Every row comes from one small tree of marks. The marks that hang from a mark follow it in brackets, in the order of their numbers. Every link used is in the known rows. Which tree was each row made from?
Known rows
q_691{q_139}: [ 18  -3 -18   5  -5  -1   6   6   2   3  12   8  -3  -2 -10  11  24 -12
  -6 -20  -7  15 -12   4  -2   4 -14 -16  -9 -13  -2   6]
q_2{q_461 q_692{q_205 q_935}}: [ 16  12 -13 -17 -22 -11 -27  30   8  -7   8 -15 -28 -29   5   6  51  -1
   2 -16 -37  -1 -46  26 -14  27  -5 -18   4  -5   7 -20]
q_935{q_692{q_205 q_423{q_361{q_2{q_461}}}}}: [ 30  -4 -14 -24   6  -3  -3  26  -6  -3  -5 -25 -39  -7 -28  13  25 -22
  -2  -6 -55   5 -47  14  11  32  -1 -32  32 -17  -4 -14]
q_935{q_692{q_205 q_423}}: [ 31   6  -9  -2   0 -11  -5  11 -13   1  -7  -4 -29  -8  -9  14  42 -28
   1 -22 -50   2 -27   8   4  32  -7 -32   8  -6 -12 -17]
q_658{q_139}: [  3  28 -11 -12 -10   5  21 -10  12  -7   3  12 -10   0  -8  11  10  -5
  -2 -10 -17 -12 -10  -4  -7   3 -26   3 -14 -16   0   8]
q_423{q_361{q_2{q_461} q_935{q_692{q_205}}}}: [ 19 -12  -8 -26   2   6  12  22  17   2  -4 -20 -35   7 -32  20   8  -7
   5  -4 -52   2 -51  25  -4  18   3 -18  33 -29  -4  -6]
q_241{q_750}: [  9  22 -15   5   3   3 -14  -2   5   7   0  13  -1 -13  -3   9  11   0
 -13 -14 -24   4 -15   8 -11  -7 -15   6   2  -5  -6  -1]
q_2{q_361{q_205} q_461 q_692{q_935}}: [  5   2 -21 -31 -20  17 -15  33  20   7  11  -4  -9 -20  -9   6  27  19
   4 -18 -23   8 -54  13   3  16  11   2  25  -6  26 -23]
q_817{q_139{q_935{q_692{q_205 q_423{q_361{q_2}}}}}}: [ 41  10 -27 -15   3   6  28  18  -1  -9   2 -11 -17  10 -25  23  20   0
  -8  23 -47   6 -41  11  14  39 -28 -23  15 -20 -26 -23]
q_817{q_139{q_750 q_935{q_692{q_423{q_361}}}}}: [ 23  27 -34  -7   5   2  28   0 -10  -6  -4   3   5  14 -18  25   1  20
 -21  25 -22 -15 -23   9   7  27 -45  -4   2 -20 -28 -17]
q_693{q_461}: [ -2  19 -12  -6  -1  -4  -8   7 -10  16  -3  15  -9 -10  -7  -8  13  11
   4 -30  -4  10 -15  13 -16   0 -24 -13  -1  -4 -11   7]
q_817{q_139{q_750 q_935{q_692{q_423}}}}: [  8  25 -28   4  -1   2  26   0  -1   1 -14  11   4   5 -18  25   2  32
 -17   6 -22  -4 -28  15 -11  29 -38  -1   3 -15 -30 -15]
q_691{q_139{q_817 q_935{q_692}}}: [ 24   7 -27  13  -1 -14  25   2   4  24  -5  10 -13  -1 -24  24   7  23
 -12   4 -11  -4 -13  26 -14   5 -23 -17  -3 -20 -20  -8]
q_692{q_205 q_423{q_361{q_2{q_461} q_935}}}: [ 28  -6  -9 -27  -3  -3  -5  32  18 -11   5 -28 -29  -3 -16  19  -7  -3
   2   0 -52  20 -63  -2   4  38 -15 -26  30 -12   2 -19]
q_578{q_139{q_817 q_935{q_692{q_205 q_423}}}}: [ 31  31 -14   3  -2 -22  13   7  14   3 -10  -1 -32  -3 -21  42  14   9
 -13  10 -55 -10 -37   6   5  25 -47 -17   5  -9 -15 -29]
q_578{q_139{q_750 q_817 q_935{q_692{q_205 q_423}}}}: [ 21  43  -9   2   5 -26  17   3  20  -4 -18   4 -23  -5 -21  53   1  26
 -27  28 -51 -12 -38   5  -2  24 -57  -5  11 -12 -19 -29]
q_2{q_361 q_692{q_205 q_935}}: [ 31  11 -13 -25 -20   1 -13  24   9  -1  15  -5 -26 -28  10  11  57  -8
  -5  -9 -30  -2 -36   7   9  30  -5 -15  10  -1   7 -26]
q_935{q_692{q_423}}: [ 19   8 -15   1   4  -1   6   2 -12  10  -9   2 -19   4 -12  10  20 -18
   2 -30 -32  -3 -21   5   0  22  -6 -23   8  -8 -13  -7]
q_935{q_692{q_205 q_423{q_361}}}: [ 45   8 -16 -13   7 -12  -3  10 -20  -8   2 -12 -30   0 -11  13  41 -40
  -2  -2 -50  -9 -22   2  21  33 -12 -33   4 -11 -11 -19]
q_817{q_139}: [  5   7 -24  -1  -6  15  16   0  -2 -10  13  13   3   3 -13  10  12   9
  -9 -10 -11   7 -15  10  -5  15 -24   5  -9  -9 -14   1]
q_423{q_361{q_2{q_461} q_205 q_935{q_692}}}: [  4 -14 -12 -27   9  22  25  21  28   9  -6 -10 -12  30 -43  22 -20  10
  11  -7 -46  11 -57  13  -4   4  11   0  39 -34   6  -3]
q_692{q_423{q_361{q_205 q_935}}}: [ 30   5 -17 -17   4   7   5  15  14  -8  10  -4   4  28  -9  22 -20  -4
   8   0 -42  18 -46 -24  14  24 -18 -10  10 -12   5 -21]
q_197{q_461{q_2}}: [ -2  -8 -21  -6  12   9   9  13  -3   0   3  -5 -18 -10  -4  -1   4   1
 -28 -14 -22  16 -25  16 -17  25  -7  -1 -12  -7 -19  -2]
q_693{q_461{q_2}}: [ -8  10 -24 -14  10 -13  -6  12 -14  21  -3   5 -10 -12  -6 -11  14   4
 -13 -20  -5  17 -19  19 -22   7 -20   1  -6  -7 -12   5]
q_692{q_205 q_423{q_361{q_2{q_461}}} q_935}: [ 43  16 -10 -28  -4  -5 -16  31  -4 -16   7 -24 -30 -15  -6  15  15 -12
   7   9 -49  13 -54  -5   6  50 -31 -29  23  -9  -2 -29]
q_197{q_461{q_2{q_361{q_205 q_935{q_692}}}}}: [ -3 -36 -18 -22  11  35  24  22  21  15  -7  -8 -15   2 -23   9  -4  11
 -13 -18 -45  21 -49  18  -3  24  24   6  20 -19  -4 -15]
q_691{q_139{q_750 q_817 q_935{q_692}}}: [ 15  18 -20  13   6 -20  30  -2  10  17 -12  16  -7  -3 -23  36  -6  38
 -27  22 -10  -7 -14  26 -20   3 -32  -5   1 -23 -23  -8]
q_658{q_139{q_750 q_935{q_692}} q_817}: [ -6  59 -17 -10   3  -8  43 -20  26   1 -24  12  -7   2 -15  16  -1  13
  -9  17 -17 -43  -4   9 -11  -6 -45   0  -4 -37 -14  18]
q_692{q_205 q_423{q_361{q_2}} q_935}: [ 56  24  -5 -23   3  -3  -1  21  -3 -18  10 -14 -23   0   1  20  17 -22
   6  20 -46  14 -40 -24  12  49 -35 -28  15  -8 -11 -29]
q_691{q_139{q_750 q_935{q_692{q_205 q_423}}}}: [ 32  14 -16   8  -5 -24   5  15   3   6 -13   0 -12 -14 -11  31  35   1
 -14   5 -36   8 -33  13  -2  26 -26 -29   6 -14 -16 -20]
q_693{q_461{q_2{q_361 q_692}}}: [ -9  -7 -29 -33  -1  -3 -12  27  -3  32   5  -8 -15 -28  -2 -18  32   6
 -27 -27  -3  13 -31  26  -6   2   7  -4   9  -3   4   2]
q_361{q_205 q_935}: [  3   5 -10  -7  -2  12  12   8  30   1   3  15   5  23 -13  22 -15  14
   9 -14 -29  22 -41  -6 -11   9  -7   7  10 -12   4 -10]
q_197{q_461{q_2{q_361{q_205} q_692{q_423 q_935}}}}: [ 18 -14 -22 -27   3  23  -5  42   8  -1   8 -26 -11 -19   6  -2  18   6
 -19 -10 -45  28 -61  -5   6  47   9 -13  11   4   4 -36]

Which tree is each row?
[  7   6 -26 -32  -5  -2 -14  27  -6  29   4 -10 -14 -30   7 -15  37   9
 -13 -19  -7   8 -34  18 -11  17  -7  -8   4  -4  -1 -10]
q_693{q_461{q_2{q_361 q_692{q_935}}}}
[ -6 -13 -10 -20  -6  13   4  45  46   7  -3 -22  -8  12 -21  14 -20  25
   5 -27 -49  39 -85   2 -15  16  19 -11  43 -10  18 -14]
q_361{q_2{q_461 q_692{q_423}} q_205 q_935}
[ 28  13 -25 -27  -5   1 -20  36   3 -11  12 -24  -4   0  -2   6  20  -3
   7  -3 -40   5 -57  -3  10  29  -7 -22  12  -7  17 -29]
q_2{q_461 q_692{q_423{q_361{q_205}} q_935}}
[ 26  34 -13   4   6 -31   8   7   4   5 -21   9 -26 -13 -14  36  -1  30
 -25  28 -42  -5 -33  17 -15  35 -39 -10  11  -8 -26 -34]
q_139{q_750 q_817 q_935{q_692{q_205 q_423}}}
[ 31  -2  -5  -2  -5  -7   1  12   6   3 -10  -8 -27   1  -7  19  21 -17
  10 -25 -59   4 -40   5  -3  34  -5 -30  11 -10 -13 -20]
q_361{q_935{q_692{q_205 q_423}}}
[  5 -20 -17 -21 -10  20  -1  25  20  17 -11  -8 -16  -4 -28  14  -3  14
  11 -38 -47  13 -60  10   9  25  15 -10  38 -13  18 -22]
q_2{q_361{q_205 q_935{q_692{q_423}}} q_461}
[ 31  -4 -27 -26  15  12  -3  38  -2 -15  13 -35  -6   5  10   1  14 -10
 -16  12 -51  20 -54 -10   7  44  -5 -21  -5  -4  -4 -33]
q_197{q_461{q_2{q_692{q_423{q_361{q_205}} q_935}}}}
[  7 -17 -16 -29  -1  -4  -4  21   1  32 -10  -9 -32 -23 -14  -1  33  -3
  -5 -26 -35  11 -37  32 -10  18   2 -12  15 -15  -8 -10]
q_693{q_461{q_2{q_361{q_935{q_692{q_205}}}}}}
[-12 -17 -20 -29 -20  20  -6  35  41  13   8  -6  -7  -7 -16   9   4  27
  -3 -29 -30  15 -65  20  -2   4  25   3  33 -10  30 -14]
q_2{q_361{q_205 q_935} q_461 q_692}
[  2 -18 -16 -29 -28   3 -17  35  32   7  11 -18 -30 -31  -6   8  33  12
  -9 -28 -35   6 -60  31  -1  18  14 -13  23  -6  20 -18]
q_2{q_361{q_935} q_461 q_692{q_205}}
[ -2  36  -6  -1   9 -10  22 -10  22 -13   1  17  -7   4 -20  46 -22  30
 -33  19 -20  -7 -19  -4  -9   1 -53  19   5 -11  -8  -3]
q_578{q_139{q_750 q_817}}
[ 16   2  -9 -23  10  22  29  15  34  -3   8   4   2  38 -25  29 -31   8
   5  10 -34  26 -49 -16   0   7  -8   6  27 -24   3  -8]
q_423{q_361{q_2 q_205 q_935}}
[ 17 -24 -23 -25  -2   4 -15  43   1  -4  11 -34 -37 -39   6  -6  43 -11
 -39 -16 -48  22 -54  16  10  48  16 -29   8   9   0 -26]
q_197{q_461{q_2{q_361 q_692{q_205 q_423}}}}
[  5  35 -18   5   7 -18  29  -9  10  17 -20  24 -13   1 -21  36 -17  45
 -27  22 -13 -18 -18  27 -26  10 -35  12   9 -18 -28 -13]
q_139{q_750 q_817 q_935{q_692}}
[ -3  27 -26   3  -1   6  36  -7   7   5 -12  22   5   7 -23  27   5  37
 -19  10 -11 -10 -18  27 -18  12 -34  16   2 -22 -29  -5]
q_817{q_139{q_750 q_935{q_692}}}
[ 20  -4  -9 -17  12  17  40   3  17  11  -5  -4 -18  33 -28  23 -14  -7
   4  -4 -34  -3 -33   3  -3   7  -6 -10  25 -31 -15   4]
q_423{q_361{q_2 q_935{q_692}}}
[  7 -12 -21 -29   2  27   2  36  14   2  11 -16 -10 -15   1  -1  22  11
 -20  -4 -33  22 -51   9  -2  31  14   2   9  -4   4 -26]
q_197{q_461{q_2{q_361{q_205} q_692{q_935}}}}
[ 32  43 -16 -13   3 -18  15   5  10 -10  -7  -2 -18   7 -19  47  24  -6
 -20  26 -50 -17 -37  -2  21  20 -54 -13   8 -19 -12 -24]
q_578{q_139{q_750 q_935{q_692{q_205 q_423{q_361}}}}}
[ 13 -19 -17 -27 -26  -2 -28  42  26   5   8 -28 -31 -34   0   6  28   6
  -7 -34 -47  13 -69  17   6  35  12 -31  28   2  21 -26]
q_2{q_361{q_935} q_461 q_692{q_205 q_423}}
[ 15  35 -17   7  10 -22  19  -2   4  13 -23  14 -14  -3 -17  36 -21  41
 -26  18 -24 -11 -26  13 -20  26 -41  -1  13 -11 -28 -23]
q_139{q_750 q_817 q_935{q_692{q_423}}}
[ 28   1 -25 -24 -11 -18 -30  37  -4 -15  16 -31 -30 -20  -1   2  43 -20
 -14 -10 -45  -1 -50  16  15  29  -2 -37   7  -2  11 -20]
q_2{q_461 q_692{q_205 q_423{q_361}}}
[ 30 -24 -22 -24   8  -3  -6  41   9 -15  14 -47 -27  -7  10   3  18 -17
 -29   2 -62  16 -59   8   3  47   2 -37  -5  -3 -12 -25]
q_197{q_461{q_2{q_692{q_205 q_423{q_361{q_935}}}}}}
[  1   0 -22 -10 -13  -8 -19  28   4   2   3 -18 -18 -18  -4  -3  21   3
 -10 -38 -26   6 -47  17  -8  18   6 -24  10   0   9  -7]
q_2{q_461 q_692{q_423}}
[  3 -11 -16 -24 -14  21   8  24  40  13  11   3  -2   8 -11  15   5  16
  -4 -19 -29  17 -53   3   3   4  20   4  25  -9  21 -14]
q_2{q_361{q_205 q_935} q_692}
[ 45  -3 -23 -25   7  -6 -16  39 -12 -23  15 -47 -30 -19  20   1  41 -27
 -21  14 -57   9 -49   1   8  59 -12 -39 -13   0 -14 -34]
q_197{q_461{q_2{q_692{q_205 q_423{q_361} q_935}}}}
[ 32  -4  -3 -20   9   8  26  11  18   1  -3 -10 -29  21 -25  27  10 -18
   4   3 -52   1 -40   8   1  18  -6 -17  24 -29 -14  -8]
q_423{q_361{q_2 q_935{q_692{q_205}}}}
[ 20  25 -22   2  -5  -7  15   9   1  -7 -11   6  -8  -8 -14  29  24  21
 -17  14 -40   1 -34  19  -5  38 -37  -6   5 -12 -28 -25]
q_817{q_139{q_750 q_935{q_692{q_205 q_423}}}}
[ 17  10 -17 -25 -13  18   0  23  20   5  12   5  -2  -5  -1  11  29   7
   2 -10 -23   9 -43  -3   9  16   4   2  17  -5  17 -23]
q_2{q_361{q_205} q_692{q_935}}
[ 13 -13  -2 -13  -5   1   3  29  21   7 -16 -23 -37  -6 -26  18   5  -1
  11 -28 -63  18 -64  17 -15  34   6 -28  38 -15  -6 -15]
q_361{q_2{q_461} q_935{q_692{q_205 q_423}}}
[ 31  36 -24  -3  16 -23  20  -2  -6   7 -14   4 -14   6 -17  35 -22  28
 -29  37 -25 -23 -22   9  -2  25 -48  -9   8 -16 -26 -25]
q_139{q_750 q_817 q_935{q_692{q_423{q_361}}}}
[ 34   9 -23 -10  11  -3   8   1 -22   1  -1  -7 -18  14 -14  11  18 -30
  -2 -12 -32 -13 -16  -2  16  22 -15 -28   6 -13 -12  -7]
q_935{q_692{q_423{q_361}}}
[ 30  15 -14 -28   6  13  -3  30   6 -10   5 -15  -8   9 -17  17 -14   5
  14   9 -40  24 -57 -18   7  36 -20 -12  29 -13   9 -26]
q_692{q_423{q_361{q_2{q_461} q_205}} q_935}
[ 49  29 -17 -14   1  -4  -4   6 -19 -13  11  -7  -7   3   8  13   9 -18
   6   5 -25  -6 -22 -23  13  41 -42 -24  -5  -6 -11 -24]
q_692{q_423{q_361} q_935}
[ 12   0 -26 -35  -3  10   0  29  15  11  12  -5  -4  -8  -1   7  28   0
 -18  -2 -22  18 -46   4   1  21  10  14  10  -9  15 -25]
q_461{q_2{q_361{q_205} q_692{q_935}}}
[ -2 -18 -26 -34  -1   4 -14  43  19  28   0 -18  -4  -9  -5  -9   4  18
  -9 -28 -32  38 -66   5  -3  17  12 -11  22  -2  15 -19]
q_693{q_461{q_2{q_361{q_205 q_935} q_692{q_423}}}}
[  3 -10 -16 -22 -17  14   8  17  31  15   8  -2 -11  -3  -3  10  14  10
 -10 -28 -19   2 -42  10  -1   8   8  -7  18  -8   9  -6]
q_2{q_361{q_935} q_692}
